Each row comes from the steps of one path. Every step used is in the known rows, and no mark comes twice. Write the path behind each row, first mark first.
Known rows:
T/K/V: [ 1.10 -0.85  0.27  1.80  2.12 -1.48  1.62 -1.81  1.39 -3.60  3.19 -0.15
  0.40  1.01  1.45 -0.52  2.33  0.15 -0.75  1.62  0.66  3.59  0.92 -3.85
 -1.37  2.14]
R/K/V: [ 0.15 -1.02 -0.24  1.37  1.61 -1.65  1.87 -1.50  3.32 -2.11  2.14  1.76
  0.11  0.68  0.03 -1.37  3.32  0.26 -1.45  2.28  0.07  2.88 -0.22 -2.85
  0.68  1.93]
U/T/C/G/K/R: [-0.88  1.12 -0.35 -0.81  3.63 -1.57  1.27 -1.20  1.55 -3.68  2.30  1.24
 -0.60  0.81 -0.68  0.82  2.00 -1.68  1.40  1.29 -1.03  2.10 -1.04 -2.41
 -1.85  0.58]
T/C: [ 1.88  0.26 -2.13  1.71  1.30 -0.63  0.74 -2.41  2.54 -4.14  0.84 -1.54
 -0.08  0.03  0.41  2.53  2.11 -0.76 -1.33  1.39 -0.21  3.70  0.24 -2.97
 -0.01  1.61]
V/C: [ 1.83  0.69 -1.33  0.62  1.31 -0.59 -1.58 -0.04  3.91 -4.08  0.13 -0.21
  0.14  0.37  1.98  0.27  1.33 -0.67 -1.54  1.72  0.62  2.55  0.49 -1.76
 -1.35 -0.03]
G/U/T/C: [ 1.02  0.84 -1.54  1.13  0.54 -0.94  0.92 -1.13 -0.24 -3.76  2.21  1.22
 -1.73 -0.40 -1.85  2.42  2.41 -1.04 -0.90  2.08 -1.92  1.21 -0.28 -3.53
 -1.21  1.71]
G/C/R/K: [ 0.60  1.10 -1.47 -0.17  1.67  0.47 -0.47 -0.97  3.47 -1.79  2.00  1.54
  0.43  0.68  0.32  0.18  0.00 -1.99 -1.23  1.33 -0.50  3.53 -0.35 -1.79
 -0.87 -0.44]
K/G: [ 0.08  2.57 -1.55  0.97  1.02 -2.76 -0.22 -1.67  4.25 -4.41  0.68 -0.29
  0.81  0.06  0.95 -0.14  3.07  0.53 -0.89  0.40  1.16  3.06 -0.50 -2.78
 -0.15  0.43]
T/K/V/C: [ 1.54 -0.96  0.77  1.22  2.83 -1.35  0.16 -0.86  1.90 -3.38  2.91  0.35
 -0.15  1.05  2.25 -0.73  1.72 -0.96 -0.67  1.69 -0.05  3.45  1.47 -2.66
 -2.05  0.99]
K/G/U: [-0.15  2.72 -1.15  1.58 -0.80 -2.95  0.20 -1.21  2.98 -4.10  1.49  1.15
  0.61 -0.67 -0.68  0.39  3.14  0.10 -1.04  0.86 -0.38  1.98 -0.79 -2.47
 -0.23  0.31]
V/K/R: [-0.68  0.55  1.21  1.37  1.74 -1.17  2.24 -1.81  4.67 -4.75 -0.69 -0.70
 -0.44  0.29  0.82 -0.79  2.25  1.07 -0.61  2.28  0.51  4.12 -1.70 -1.90
  1.80  0.79]
U/T/C/G: [ 0.57  1.19 -2.16 -1.24  3.67 -0.78 -0.10 -1.13  1.62 -3.53  2.05  0.05
 -0.11  0.13  0.31  1.71  1.85 -0.46  0.33  2.10  0.07  2.42  0.03 -3.12
 -1.91  1.34]
R/K/G/C/T: [-0.44  2.08 -1.68 -1.32  0.91 -1.73 -0.65 -1.44  4.86 -2.47  2.59  1.19
  0.70  1.08  0.11 -0.06  3.28 -1.67 -0.81  1.70  0.51  2.92 -1.43 -1.81
 -2.40  0.32]
K/V/C: [ 1.01 -0.76 -0.03  1.50  2.12 -1.25 -0.44  0.04  3.01 -2.78  0.84  1.27
  0.39  0.80  1.57 -0.64  1.52 -0.88 -1.29  1.75  0.03  2.76  0.69 -1.56
 -0.30  0.47]
V/K: [ 0.87 -0.23 -0.24  0.90  1.17 -0.13  1.93 -2.09  4.42 -3.84 -0.28 -1.07
  0.04  0.05  0.99 -0.16  2.71  1.55 -1.65  3.45  0.80  3.84 -1.10 -2.26
  1.13  1.51]
T/C/R/K/G: [ 0.09  1.97 -0.89 -0.01  3.44 -1.92  0.14 -2.31  4.29 -2.41  2.10  0.79
 -0.38 -0.42  0.53  1.03  1.45 -0.93 -0.01 -0.03 -1.56  4.49 -0.30 -1.89
  1.30 -0.22]
C/G/U/T/K: [ 0.10  1.58 -0.95 -1.14  1.68 -1.22  0.00 -0.16  0.61 -3.60  4.08  1.62
  0.71 -0.26 -0.02  0.22  1.80  0.44  0.44  2.66  0.13  1.18 -0.06 -3.41
 -3.64  1.29]
U/G/C: [ 0.90  2.34 -3.48 -0.13  0.35 -0.96 -1.95 -2.31  2.52 -3.35  0.81  0.33
  1.13 -0.18  0.50  1.04  3.18 -1.77 -2.14  0.99  0.16  3.43  0.67 -2.64
 -1.52 -0.10]
R/K/G/U/T/C: [-0.28  1.83 -0.71  0.23  1.44 -3.01  1.11 -1.98  2.03 -2.86  3.09  2.56
 -2.11 -0.52 -2.03  0.55  4.33 -1.21 -0.42  1.41 -2.59  1.76 -0.79 -2.89
 -0.38  1.05]
R/K: [ 0.83  0.32 -1.37  0.64  0.78 -1.08  0.96 -1.60  4.01 -3.27  1.49  0.40
 -0.02  0.24  0.25 -0.56  3.19  0.52 -1.72  2.18  0.67  2.60 -0.40 -3.20
 -0.26  1.69]
C/T: [ 0.58  1.36 -2.34 -0.93  0.37 -0.44 -0.80 -0.42  4.05 -3.98  1.42 -0.87
  1.93  0.91  1.54  1.24  1.91  0.88 -0.99  2.31  2.61  2.42 -0.93 -2.92
 -2.47  1.70]
U/G: [ 0.54  2.57 -3.04 -0.02  0.71 -1.95 -1.56 -2.23  3.32 -4.07  0.51 -0.01
  1.21 -0.80  1.21  0.41  3.84  0.62 -1.86  0.78  0.99  3.11  0.73 -3.34
 -0.30  0.69]
G/U: [ 0.95  0.94 -1.54  1.94 -1.60 -1.02  0.63 -0.77  1.82 -3.99  1.35  0.86
  0.56 -0.46 -0.88  1.11  2.14  0.22 -1.90  2.07 -0.16  1.52 -0.42 -2.96
 -0.60  1.29]
U/T/K/V/C/G: [ 0.32  0.05  0.45 -1.41  4.94 -1.43 -0.59  0.24  0.99 -2.88  3.86  1.74
 -0.42  1.02  1.89 -1.15  1.64 -0.68  0.86  2.25  0.18  2.21  1.12 -2.90
 -3.62  0.89]

Write each row's path:
[-0.57  0.69  0.43  1.81  0.18 -1.65  2.11 -1.42  3.24 -4.56  0.88  0.78
  0.18  1.15 -0.37 -0.77  2.32 -0.91 -0.30  0.72  0.09  2.22 -1.40 -2.32
 -0.37  0.43] -> G/K/R
[ 0.69  2.52 -3.02 -2.01  0.97 -0.79 -2.59 -2.16  2.34 -3.43  3.05 -0.21
  1.61  0.51  1.53  1.38  3.08 -1.81 -1.08  1.42  0.97  3.57  0.69 -3.01
 -4.29  0.49] -> U/G/C/T/K
[ 0.89  1.20 -0.33 -0.70  3.00 -0.37 -1.82  0.34  4.92 -2.32  1.25  1.74
 -0.18  0.10  2.09 -0.65  0.02 -0.78 -0.76  1.23 -0.54  3.07  0.18 -1.04
 -0.24 -1.00] -> V/C/R/K
[ 1.26  0.65 -1.96  0.32  2.75 -0.73  0.52 -1.71  0.98 -4.01  1.51 -0.38
 -1.75  0.37 -0.14  1.99  2.40 -0.77 -0.64  1.75 -0.52  2.41  0.14 -3.93
 -1.20  1.87] -> U/T/C
[ 0.35 -0.06  0.38  1.24  1.14 -1.66  1.63 -0.73 -1.15 -3.31  4.18  2.35
 -1.35  0.37 -1.05 -0.09  2.60 -0.34 -0.43  2.32 -1.26  1.10  0.30 -4.30
 -2.27  2.20] -> G/U/T/K/V
[ 1.69  0.90 -0.83 -1.49  2.00 -0.37 -2.15  0.17  3.66 -4.08  2.60 -0.71
  0.67  1.19  3.14  0.78  1.17 -0.76 -0.40  2.24  1.45  2.82  0.46 -2.19
 -4.42  0.56] -> V/C/T/K
[ 0.17  1.54 -1.79  0.00 -0.21 -1.09 -0.23 -0.10  2.71 -3.35  2.02  1.21
  2.63 -0.71 -0.10  0.70  1.47  0.78 -0.61  2.45  0.68  1.66 -0.66 -2.11
 -1.55  0.69] -> C/G/U
[-0.42  2.44 -0.80 -1.04  4.68 -2.01 -0.01 -1.71  2.61 -2.50  2.68  1.77
 -2.04 -0.05 -0.10  0.65  1.97 -1.00  0.64  0.31 -1.74  3.08 -0.36 -2.92
  0.03  0.20] -> U/T/C/R/K/G
[ 0.42  1.47  0.31 -1.14  2.34 -1.23 -1.90  0.32  3.88 -4.80  2.27 -0.53
  0.32  1.41  2.93  0.24  0.79 -1.16  0.37  1.34  1.26  3.06 -0.05 -1.94
 -3.92 -0.01] -> V/C/T/K/R
[-0.35  2.05 -0.61  0.83 -0.33 -3.07  0.86 -1.58  3.77 -2.99  2.34  2.21
 -0.21 -0.61 -1.20 -0.65  4.09 -0.04 -1.09  1.42 -0.97  1.90 -1.05 -2.46
  0.05  0.67] -> R/K/G/U
[-0.05  2.54 -0.74 -0.82  0.14 -2.34 -0.54 -1.10  2.81 -4.15  4.08  0.21
  1.27  0.40  0.88  0.87  2.78  0.13  0.10  1.56  0.95  2.34 -0.72 -3.07
 -3.72  1.12] -> C/T/K/G/U
[-0.51  2.89  0.31 -1.31  3.14 -2.04 -2.02  0.83  3.45 -2.02  2.57  4.19
 -1.62 -0.47  0.25 -0.91  1.04 -1.36  0.19  0.83 -2.33  1.51 -0.28 -1.14
 -0.82 -1.65] -> V/C/R/K/G/U/T
[-1.15  2.18  0.26 -0.75  2.09 -2.13  0.32  0.06  0.76 -4.28  3.71  1.88
  0.35 -0.04 -0.24 -0.16  1.42  0.07  1.28  1.69  0.00  1.33 -0.53 -3.14
 -3.19  0.69] -> C/G/U/T/K/R
[-0.79  2.81 -0.48 -0.47  2.80 -2.17 -0.43 -1.26  5.22 -2.41  1.96  1.70
  0.40 -0.26  1.10 -1.10  1.48  0.43 -0.18  0.13 -0.03  3.52 -0.69 -2.13
  0.92 -0.55] -> C/R/K/G
[-0.01  0.03 -0.56  0.41  2.27  0.06  0.21 -0.84  2.90 -0.85  2.48  2.62
  0.52  1.03  0.14 -0.44  0.15 -2.23 -0.98  1.39 -0.98  3.71 -0.20 -1.52
 -0.15 -0.16] -> G/C/R/K/V
[-0.47  0.53  0.01 -0.63  2.38 -1.72  0.74 -0.02  0.01 -2.63  4.53  2.70
  0.84  0.09 -0.27 -0.40  1.96  0.15  0.64  2.66 -0.36  1.33  0.11 -3.14
 -2.91  1.51] -> C/G/U/T/K/V
[ 0.04  2.49 -0.03 -0.97  3.45 -1.84 -2.16 -0.01  5.65 -2.36  1.46  2.16
 -0.16 -0.09  2.09 -1.11  0.71 -0.94 -0.15  0.27 -0.80  3.37  0.04 -0.69
  0.00 -1.77] -> V/C/R/K/G
[ 0.92  0.87 -1.98  0.44  0.81 -0.84  0.29 -1.29  2.08 -3.25  2.17  0.31
  1.56 -0.81 -0.53  2.68  1.43 -0.68 -0.40  2.11 -1.00  2.81 -0.27 -1.84
 -0.96  0.98] -> T/C/G/U
[-0.34  1.46  0.50  1.16  0.13 -2.03  1.85 -2.01  4.10 -3.64  0.56  0.82
 -0.22 -0.82 -0.38 -0.34  3.62  0.99 -1.02  2.61 -0.87  3.15 -1.65 -1.53
  1.49  0.50] -> V/K/G/U
[ 1.43  0.77 -2.00 -0.87  0.57  0.45 -0.77 -1.17  2.25 -3.58  3.32 -1.02
  1.27  1.76  1.35  1.55  1.14 -1.97 -0.92  2.38  1.48  3.23 -0.18 -2.88
 -5.10  1.21] -> G/C/T/K
[-0.24  1.52  0.44  0.28  3.14 -1.92  0.92 -1.17  0.77 -5.43  2.73 -0.06
 -1.85  1.10  0.80 -0.57  2.02 -0.04  0.61  0.80  0.60  2.32  0.09 -4.66
 -2.66  1.46] -> U/T/K/R
[ 0.61 -1.13  0.29  0.76  2.33 -1.50  0.32 -0.45  3.87 -1.90  1.78  2.28
 -0.39  0.79  0.88 -1.57  2.69 -0.89 -1.35  2.29 -0.65  2.68  0.30 -1.60
 -0.01  0.80] -> R/K/V/C
[ 0.64  1.52 -1.57 -0.44  4.07 -0.32 -0.15 -1.17  1.36 -3.23  1.87  0.48
 -1.42  0.17  0.38  1.96  0.42 -0.67  0.09  0.85 -0.88  2.93  0.11 -3.36
 -0.43  0.72] -> U/T/C/R
[ 0.40  0.07  0.38  0.68  3.43 -0.85 -1.17  0.64  3.47 -1.97  1.18  2.14
  0.66  0.58  2.14 -0.61 -0.40 -0.84 -0.56  0.95 -0.37  3.34  0.65 -1.02
  0.49 -0.67] -> K/V/C/R
[ 1.20  1.15 -1.64  0.78  2.71 -0.17 -0.08 -1.77  2.96 -3.22  1.20 -0.59
  0.30 -0.20  1.05  2.46 -0.13 -0.63 -0.59  0.43 -0.68  4.35  0.20 -2.34
  0.72  0.34] -> T/C/R
[-0.10  2.87 -0.57 -1.20  4.02 -1.50 -0.77 -1.23  1.13 -3.36  3.78  1.09
 -1.29  0.91  0.99 -0.16  1.00 -1.73  0.70  0.26 -0.38  3.05  0.29 -3.50
 -3.19 -0.34] -> U/T/K/G/C/R
[ 0.32  1.81 -2.20  0.04  0.09 -1.82 -0.23 -2.63  3.03 -3.42  1.20  1.10
  0.99 -0.29  0.15 -0.13  4.56 -0.50 -1.59  0.97 -0.11  2.46  0.12 -2.79
 -0.65  0.44] -> U/G/K
[ 0.51  1.57 -1.17  0.52  1.67 -0.63  0.24 -0.64  0.09 -3.00  2.56  2.02
 -1.46 -0.62 -1.32  2.40  0.59 -0.97 -0.27  1.37 -2.34  1.60 -0.24 -3.05
 -0.53  0.71] -> G/U/T/C/R
[ 0.41 -0.20 -0.38 -0.43  1.89 -1.12  0.35 -1.00  2.41 -3.25  3.82 -0.27
  1.47  1.55  1.99  0.24  2.11  0.37 -0.16  2.35  1.87  3.22 -0.03 -3.48
 -3.18  2.34] -> C/T/K/V
[ 0.16  1.35 -0.77 -0.54  1.03 -0.36 -0.56 -0.96  2.40 -4.33  3.00 -0.79
  0.84  2.01  1.12  1.12  0.79 -2.31 -0.07  1.46  1.30  3.52 -0.67 -2.61
 -4.54  0.53] -> G/C/T/K/R
[ 1.06  1.27 -1.53 -1.10  2.31 -0.62 -2.31  0.66  4.58 -3.46  0.75  0.30
  1.93  0.07  2.45  0.01  0.74 -0.38 -0.52  2.17  1.21  2.66  0.30 -0.89
 -2.12 -0.53] -> V/C/G
